Known rows, with every step that occurs
gibuto/luzuv/famim/ritip/boduk:  .25  .24  .29  .42  .12  .03  .07  .05  .23 -.15  .38  .37  .00  .28 -.29  .49  .24 -.01 -.16 -.05 -.08 -.17  .22  .14 -.56 -.27  .30  .24  .25 -.20 -.19
mipek/famim/luzuv/gibuto:  .10 -.41  .41  .24  .27 -.06 -.04 -.20  .22 -.53  .22  .49  .15 -.02 -.33  .00 -.20  .32 -.07  .49 -.43  .18  .15  .14 -.07 -.16  .04 -.29  .29  .16  .33
famim/rilodit:  .10 -.19  .14  .10  .40 -.06 -.14 -.01 -.03 -.03 -.12  .17 -.03 -.07 -.14 -.08 -.09 -.02 -.23 -.17  .13  .10 -.11 -.23 -.16 -.11  .05 -.19 -.03  .03  .27
boduk/rilodit:  .18 -.16 -.04  .05  .38 -.04  .11 -.03 -.01  .24  .14  .07  .13 -.02 -.05 -.16 -.19 -.06 -.35  .00  .30  .11 -.18 -.21 -.15 -.29 -.05  .03  .02  .06  .32
luzuv/gibuto:  .02  .06  .28  .18  .23  .00  .10  .03  .15 -.05  .26  .26  .16  .10 -.09  .09 -.24  .01 -.02  .38 -.05  .10 -.11  .23 -.22 -.13  .19 -.09 -.10  .11  .22
boduk/mipek:  .23 -.02 -.04 -.01  .04  .00  .08 -.26  .03  .13 -.05  .22  .14  .38 -.06  .00 -.09  .14 -.34  .09  .28  .10 -.04 -.09 -.05 -.12  .06  .10 -.10  .18  .12
luzuv/gibuto/famim/rodok/rilodit:  .10 -.06  .17  .15  .44 -.23  .23  .00  .31  .11  .65  .27  .14  .02  .03  .47 -.50  .24  .10  .37 -.08 -.26 -.10  .20 -.14 -.04  .13  .13  .28 -.24  .06
rodok/rilodit/famim:  .54 -.08  .13 -.34  .20 -.47 -.13 -.35  .10 -.02  .29  .16 -.09  .00  .08  .02 -.02  .44  .18 -.20  .24  .13 -.35 -.26  .09 -.19 -.11  .04  .47 -.07  .22
rilodit/famim/luzuv/gibuto:  .24 -.42  .26 -.03  .41 -.06 -.15 -.04  .16 -.20  .33  .52 -.06  .19  .00  .20 -.09  .24  .09  .46 -.36  .05  .12 -.06 -.25 -.11  .00 -.22  .41  .03  .36
mipek/gibuto/famim: -.06 -.25  .24 -.10  .13 -.09  .26  .21  .19 -.09  .30  .33 -.05  .06 -.07 -.02 -.35  .34 -.15  .23  .24  .19 -.20  .14  .06 -.14  .07  .10  .06 -.01 -.04
mipek/gibuto/famim/luzuv: -.18 -.56  .18 -.10  .36 -.02  .10  .23  .14 -.33  .27  .43 -.08  .02 -.08  .14 -.23  .51 -.17  .37  .07  .06  .05  .01 -.05 -.10 -.07 -.02  .32  .04  .07
ritip/boduk/famim/rodok/rilodit:  .18  .04 -.05  .27  .18 -.53  .10 -.44  .38 -.38  .57  .17 -.06 -.14 -.38  .36  .10 -.06 -.12 -.11  .32  .12 -.19 -.20 -.36 -.21 -.09 -.03  .26 -.22 -.19
rodok/rilodit/famim/luzuv:  .42 -.39  .05 -.36  .41 -.39 -.32 -.34  .01 -.26  .22  .25 -.12 -.05  .07  .16  .09  .60  .17 -.08  .04  .00 -.08 -.39 -.02 -.13 -.21 -.12  .70 -.02  .31
mipek/gibuto/famim/ritip:  .14 -.09  .38  .11  .16 -.10  .33  .10  .25 -.09  .41  .47 -.22  .09  .00  .03 -.18  .30 -.22 -.04  .19  .11  .05  .09 -.06 -.18  .04  .28  .16 -.22 -.18
mipek/famim/ritip:  .44 -.03  .51  .19 -.02 -.20  .13 -.50  .30 -.27  .20  .42 -.16  .01 -.21 -.19  .02  .20 -.19 -.26 -.02  .26 -.02 -.05  .05 -.19  .12  .09  .16 -.10 -.04
famim/ritip/boduk/mipek/gibuto:  .44  .13  .08  .36 -.14 -.22  .25 -.07  .23 -.19  .17  .57 -.09  .36 -.45 -.05  .25  .25 -.66 -.05  .30  .27  .14 -.03 -.39 -.33 -.02  .34  .11 -.08 -.23
mipek/famim:  .25 -.17  .36 -.03 -.02 -.18  .09 -.37  .23 -.25  .15  .32  .01 -.03 -.26 -.23 -.13  .24 -.12  .01  .07  .35 -.22  .03  .14 -.16  .11 -.05  .08  .11  .14
mipek/gibuto/luzuv: -.10 -.35  .13 -.13 -.03  .07  .24  .14 -.02 -.22  .06  .14  .19  .39 -.17 -.14 -.05  .41 -.14  .25  .20  .24 -.09  .36 -.39  .03  .24 -.28  .09  .14  .01
famim/luzuv/gibuto: -.08 -.26  .20  .17  .43  .09 -.09  .03  .06 -.28  .21  .35  .12  .05 -.12  .22 -.14  .15 -.03  .52 -.28  .00  .16  .10 -.30 -.10  .07 -.23  .16  .15  .35
famim/rodok/rilodit:  .16 -.11 -.04 -.16  .27 -.34  .09 -.30  .02 -.05  .29  .11 -.07  .04  .03  .20 -.13  .31 -.08 -.01  .36 -.09 -.34  .04 -.18  .03  .05  .02  .25 -.09  .16
mipek/famim/luzuv:  .15 -.50  .30 -.02  .19 -.14 -.10 -.39  .13 -.50  .10  .39 -.03 -.05 -.27 -.10 -.02  .36 -.15  .14 -.16  .22  .02 -.09  .04 -.11 -.01 -.22  .33  .15  .28
ritip/boduk:  .23  .10  .07  .10  .02 -.19  .04 -.08  .25 -.13  .27  .27 -.08 -.02 -.38  .04  .13 -.06 -.16 -.04  .17  .22 -.25 -.08 -.28 -.22  .16  .13  .07  .03 -.01
rodok/rilodit:  .23  .05  .09 -.15  .19 -.27 -.09 -.29  .00 -.10  .19  .01  .09 -.11 -.03  .06 -.05  .32  .06 -.15  .33  .04 -.34 -.09  .06 -.15 -.04  .04  .22  .06  .19
ritip/boduk/mipek/famim/luzuv/gibuto:  .41 -.23  .15  .55  .12 -.16 -.03 -.26  .43 -.46  .18  .64  .27  .23 -.71  .05  .01  .26 -.40  .52 -.44  .21  .37 -.01 -.23 -.34 -.03 -.04  .32  .09  .17

Rows
 .39 -.06  .12  .48  .33 -.24  .39  .28  .41  .07  .54  .43 -.12 -.09 -.37 -.09 -.08  .05 -.57 -.12  .17  .15  .07 -.17 -.37 -.54 -.15  .43  .27 -.32 -.18 => mipek/gibuto/famim/ritip/boduk/rilodit
-.13 -.09  .12 -.05  .26 -.08  .15  .07 -.02 -.05  .37  .45 -.16  .21  .09  .51 -.28  .08 -.28  .33  .18 -.13 -.21  .26 -.14 -.06  .16  .11  .02 -.03  .22 => luzuv/famim/rodok
 .57 -.11  .14  .47  .11 -.28 -.06 -.34  .32 -.19 -.16  .43  .11  .07 -.70 -.23  .09  .07 -.58 -.16 -.01  .33  .12 -.32 -.08 -.34 -.04  .00  .14  .01  .07 => ritip/boduk/mipek/famim/rilodit
-.07 -.20  .21  .22  .44  .21 -.15  .23 -.10 -.03 -.08  .11  .23  .23 -.13  .33 -.14  .07 -.15  .05 -.08 -.18  .12  .06 -.26 -.13  .18 -.24  .09  .02  .24 => gibuto/luzuv/famim/rilodit
 .15  .06  .33  .39  .01 -.01  .23  .27  .15 -.40  .39  .50  .03  .34 -.39  .33  .20  .28 -.35  .12  .05  .04  .16  .36 -.58 -.28  .21  .18  .27 -.15 -.23 => mipek/gibuto/luzuv/famim/ritip/boduk
 .59  .12  .44  .39 -.07 -.36  .14 -.43  .49 -.35  .33  .52 -.21 -.10 -.58 -.13  .24  .07 -.28 -.31 -.02  .33  .00 -.12 -.20 -.32  .16  .24  .25 -.16 -.16 => mipek/famim/ritip/boduk
-.19 -.40  .27  .16  .37  .13 -.01  .42 -.17 -.29 -.09  .23  .21  .28 -.19  .15 -.19  .36 -.29  .20  .07  .03  .05  .27 -.33 -.14  .15 -.30  .13  .07  .18 => mipek/gibuto/luzuv/famim/rilodit
-.22 -.23  .24 -.04  .06  .12  .15  .32 -.11 -.27  .17  .23  .26  .39 -.12  .25 -.21  .46 -.14  .41  .12  .05 -.05  .49 -.24 -.09  .17 -.12  .09  .12  .08 => mipek/gibuto/luzuv/famim
-.10 -.08  .20  .01  .17  .18  .05  .09 -.03 -.04  .16  .14  .24  .37 -.04  .42 -.16  .17  .01  .27  .04 -.14  .01  .29 -.19 -.07  .28 -.06  .08  .08  .09 => gibuto/luzuv/famim
 .49 -.29  .01 -.13  .37 -.19  .05 -.08  .12  .27  .28  .24 -.07  .10  .10 -.16 -.17  .05 -.21 -.05  .18  .21 -.23 -.37 -.12 -.31 -.13  .00  .26 -.08  .34 => boduk/rilodit/famim
 .60 -.06  .31 -.11  .14 -.22  .03 -.35  .22  .05  .31  .47 -.40  .19  .17  .00  .14  .13 -.04 -.29  .06  .13 -.03 -.25 -.16 -.15  .07  .14  .30 -.22  .02 => rilodit/famim/ritip
 .40  .25  .22  .32  .06 -.21  .11 -.17  .30 -.14  .34  .40 -.26 -.01 -.34  .06  .30 -.10 -.24 -.26  .14  .12  .00 -.16 -.40 -.27  .15  .32  .12 -.17 -.16 => famim/ritip/boduk
 .39 -.02  .05  .38 -.18 -.02  .27 -.04  .22 -.15  .10  .40  .14  .63 -.46  .00  .34  .31 -.55  .02  .13  .17  .36  .17 -.69 -.19  .18  .13  .22 -.09 -.33 => famim/ritip/boduk/mipek/gibuto/luzuv
 .35 -.34  .07  .07 -.06 -.19  .29 -.54  .21 -.02  .06  .48  .01  .45 -.22 -.06 -.19  .27 -.52  .22  .10  .21  .00  .08 -.01 -.03  .09  .01  .05  .01  .10 => boduk/mipek/famim/rodok
 .60 -.01  .34  .32 -.07 -.15  .18 -.62  .26 -.08  .01  .47  .00  .34 -.22 -.16  .03  .25 -.44 -.18  .03  .21  .21 -.12  .10 -.22  .03  .21  .08 -.05 -.04 => boduk/mipek/famim/ritip
 .65 -.07 -.01  .23 -.06 -.60  .14 -.59  .35 -.19  .28  .43  .09  .19 -.57  .07  .05  .38 -.46  .00  .18  .16 -.08 -.09 -.12 -.22 -.03  .22  .41 -.12 -.02 => ritip/boduk/mipek/famim/rodok/rilodit
 .32 -.24  .19 -.09  .10 -.50  .13 -.54  .16 -.27  .31  .28 -.03 -.05 -.19 -.02 -.18  .45 -.13 -.02  .17  .13 -.34  .08  .05 -.04  .05 -.05  .35 -.08  .18 => mipek/famim/rodok/rilodit
 .39  .25  .15  .60  .41 -.18  .12  .14  .20  .03  .43  .42 -.06 -.10 -.27  .34  .05 -.15 -.52 -.18  .13 -.09  .06 -.21 -.36 -.60 -.11  .48  .18 -.24  .07 => luzuv/famim/ritip/boduk/rilodit
 .39 -.32  .20 -.07  .50 -.31 -.27 -.18  .13 -.27  .41  .35  .05 -.02  .03  .29 -.06  .53  .22  .28 -.24 -.04  .04 -.15 -.15 -.19 -.20 -.20  .65 -.04  .40 => rodok/rilodit/famim/luzuv/gibuto
-.06 -.36  .13 -.07  .42  .06 -.05  .00  .19 -.10  .26  .30 -.07 -.03  .00  .29 -.17  .19  .02  .23 -.10 -.12  .13 -.20 -.01 -.08  .04  .02  .32 -.02  .14 => gibuto/famim/luzuv
 .04 -.01  .05 -.07  .35 -.29  .02 -.12 -.08 -.10  .42  .25  .00  .01  .08  .59 -.27  .34 -.09  .17  .29 -.23 -.30  .15 -.03 -.11 -.01  .18  .25 -.08  .24 => luzuv/famim/rodok/rilodit
-.05 -.15  .20  .24  .38 -.02  .34  .15  .34  .17  .55  .42 -.01  .24  .02  .43 -.53 -.02 -.05  .56 -.21 -.15 -.04  .29 -.26  .01  .28  .09  .03 -.18  .03 => luzuv/gibuto/famim/rodok
 .01 -.12  .05 -.06  .30 -.11  .06 -.09 -.07 -.06  .32  .11  .23  .31  .05  .66 -.19  .42  .01  .24  .14 -.33 -.10  .34 -.32  .02  .17 -.05  .39 -.13  .14 => gibuto/luzuv/famim/rodok/rilodit
-.04 -.22  .06  .30  .27 -.17 -.13 -.27  .37 -.58  .32  .28 -.08 -.15 -.47  .27  .25 -.14 -.16  .07  .02  .17  .16 -.35 -.40 -.29 -.14 -.21  .20  .01 -.07 => ritip/boduk/famim/luzuv
 .39  .24  .28  .34  .17 -.17  .16 -.02  .53  .02  .51  .45 -.27 -.05 -.28  .25  .10 -.12 -.14 -.22  .01 -.03  .09 -.20 -.25 -.29  .17  .44  .21 -.33 -.31 => gibuto/famim/ritip/boduk
 .65 -.14 -.06  .07  .29 -.37  .04 -.04  .32  .19  .40  .33 -.12  .00 -.26 -.12  .06 -.08 -.28 -.11  .15  .25 -.21 -.46 -.36 -.45 -.13  .13  .36 -.13  .22 => ritip/boduk/rilodit/famim
 .49  .14  .03  .48  .29 -.22  .15 -.09  .26  .11  .36  .28 -.12 -.11 -.34 -.05  .20 -.22 -.50 -.32  .18  .07  .05 -.35 -.51 -.47 -.05  .33  .16 -.24  .02 => famim/ritip/boduk/rilodit
 .55 -.32 -.17  .04  .35 -.39  .20 -.05  .32  .24  .50  .48 -.29  .15 -.22  .03  .01 -.13 -.45  .05  .14  .17 -.22 -.31 -.55 -.29 -.06  .13  .38 -.27  .20 => ritip/boduk/rilodit/famim/rodok
-.03 -.21  .17  .32  .45 -.09 -.11 -.23  .19 -.22  .00  .10  .00 -.14 -.18 -.01 -.11 -.25 -.21 -.22  .19  .20  .02 -.39 -.14 -.23 -.09 -.37 -.13 -.02  .06 => boduk/famim/rilodit
 .69  .02  .26  .58  .17 -.37  .20 -.29  .44 -.13  .35  .42 -.06 -.15 -.58 -.27  .12 -.03 -.54 -.34 -.01  .30  .05 -.31 -.26 -.57 -.06  .28  .29 -.22  .01 => mipek/famim/ritip/boduk/rilodit
-.04 -.08  .24  .18  .49  .01 -.17  .17 -.09 -.07 -.03  .29  .01 -.07 -.05  .28 -.25  .01 -.24 -.03  .09 -.07 -.09 -.10  .00 -.24 -.02 -.03 -.03  .03  .32 => luzuv/famim/rilodit
 .12 -.20  .00 -.04 -.06 -.08  .22 -.05 -.05 -.09 -.04  .33  .14  .44 -.16 -.16 -.15  .41 -.49  .25  .40  .30 -.10  .11 -.03 -.14 -.06  .04 -.06  .20  .07 => boduk/mipek/gibuto
 .10 -.05  .14  .53  .34 -.24 -.09 -.16  .38 -.34  .14  .19 -.06 -.25 -.56  .05  .13 -.39 -.28 -.28  .13  .28  .02 -.47 -.35 -.35 -.10 -.25 -.01 -.11 -.06 => ritip/boduk/famim/rilodit
 .10  .08  .35  .21  .18  .20  .08  .01  .03 -.05  .25  .28  .06  .38  .04  .45  .02  .14 -.08  .02 -.04 -.24  .21  .22 -.33 -.12  .31  .09  .14 -.11 -.04 => gibuto/luzuv/famim/ritip
 .28 -.03 -.05  .13 -.13 -.23  .20  .02  .15 -.20  .10  .44  .09  .34 -.50 -.14  .04  .28 -.57  .21  .36  .39 -.09  .03 -.27 -.27 -.05  .18  .04  .13 -.06 => ritip/boduk/mipek/gibuto
-.15 -.40  .10 -.08  .21 -.16  .43  .19  .20 -.06  .44  .49 -.19  .22 -.02  .14 -.40  .29 -.33  .39  .23  .09 -.18  .29 -.17  .02  .15  .09  .08 -.14 -.06 => mipek/gibuto/famim/rodok
-.07 -.12  .16  .59  .38 -.09 -.07 -.08  .47 -.61  .45  .37  .12 -.11 -.55  .35  .06 -.17 -.09  .40 -.24  .17  .29 -.14 -.53 -.34 -.10 -.26  .16 -.01 -.03 => ritip/boduk/famim/luzuv/gibuto
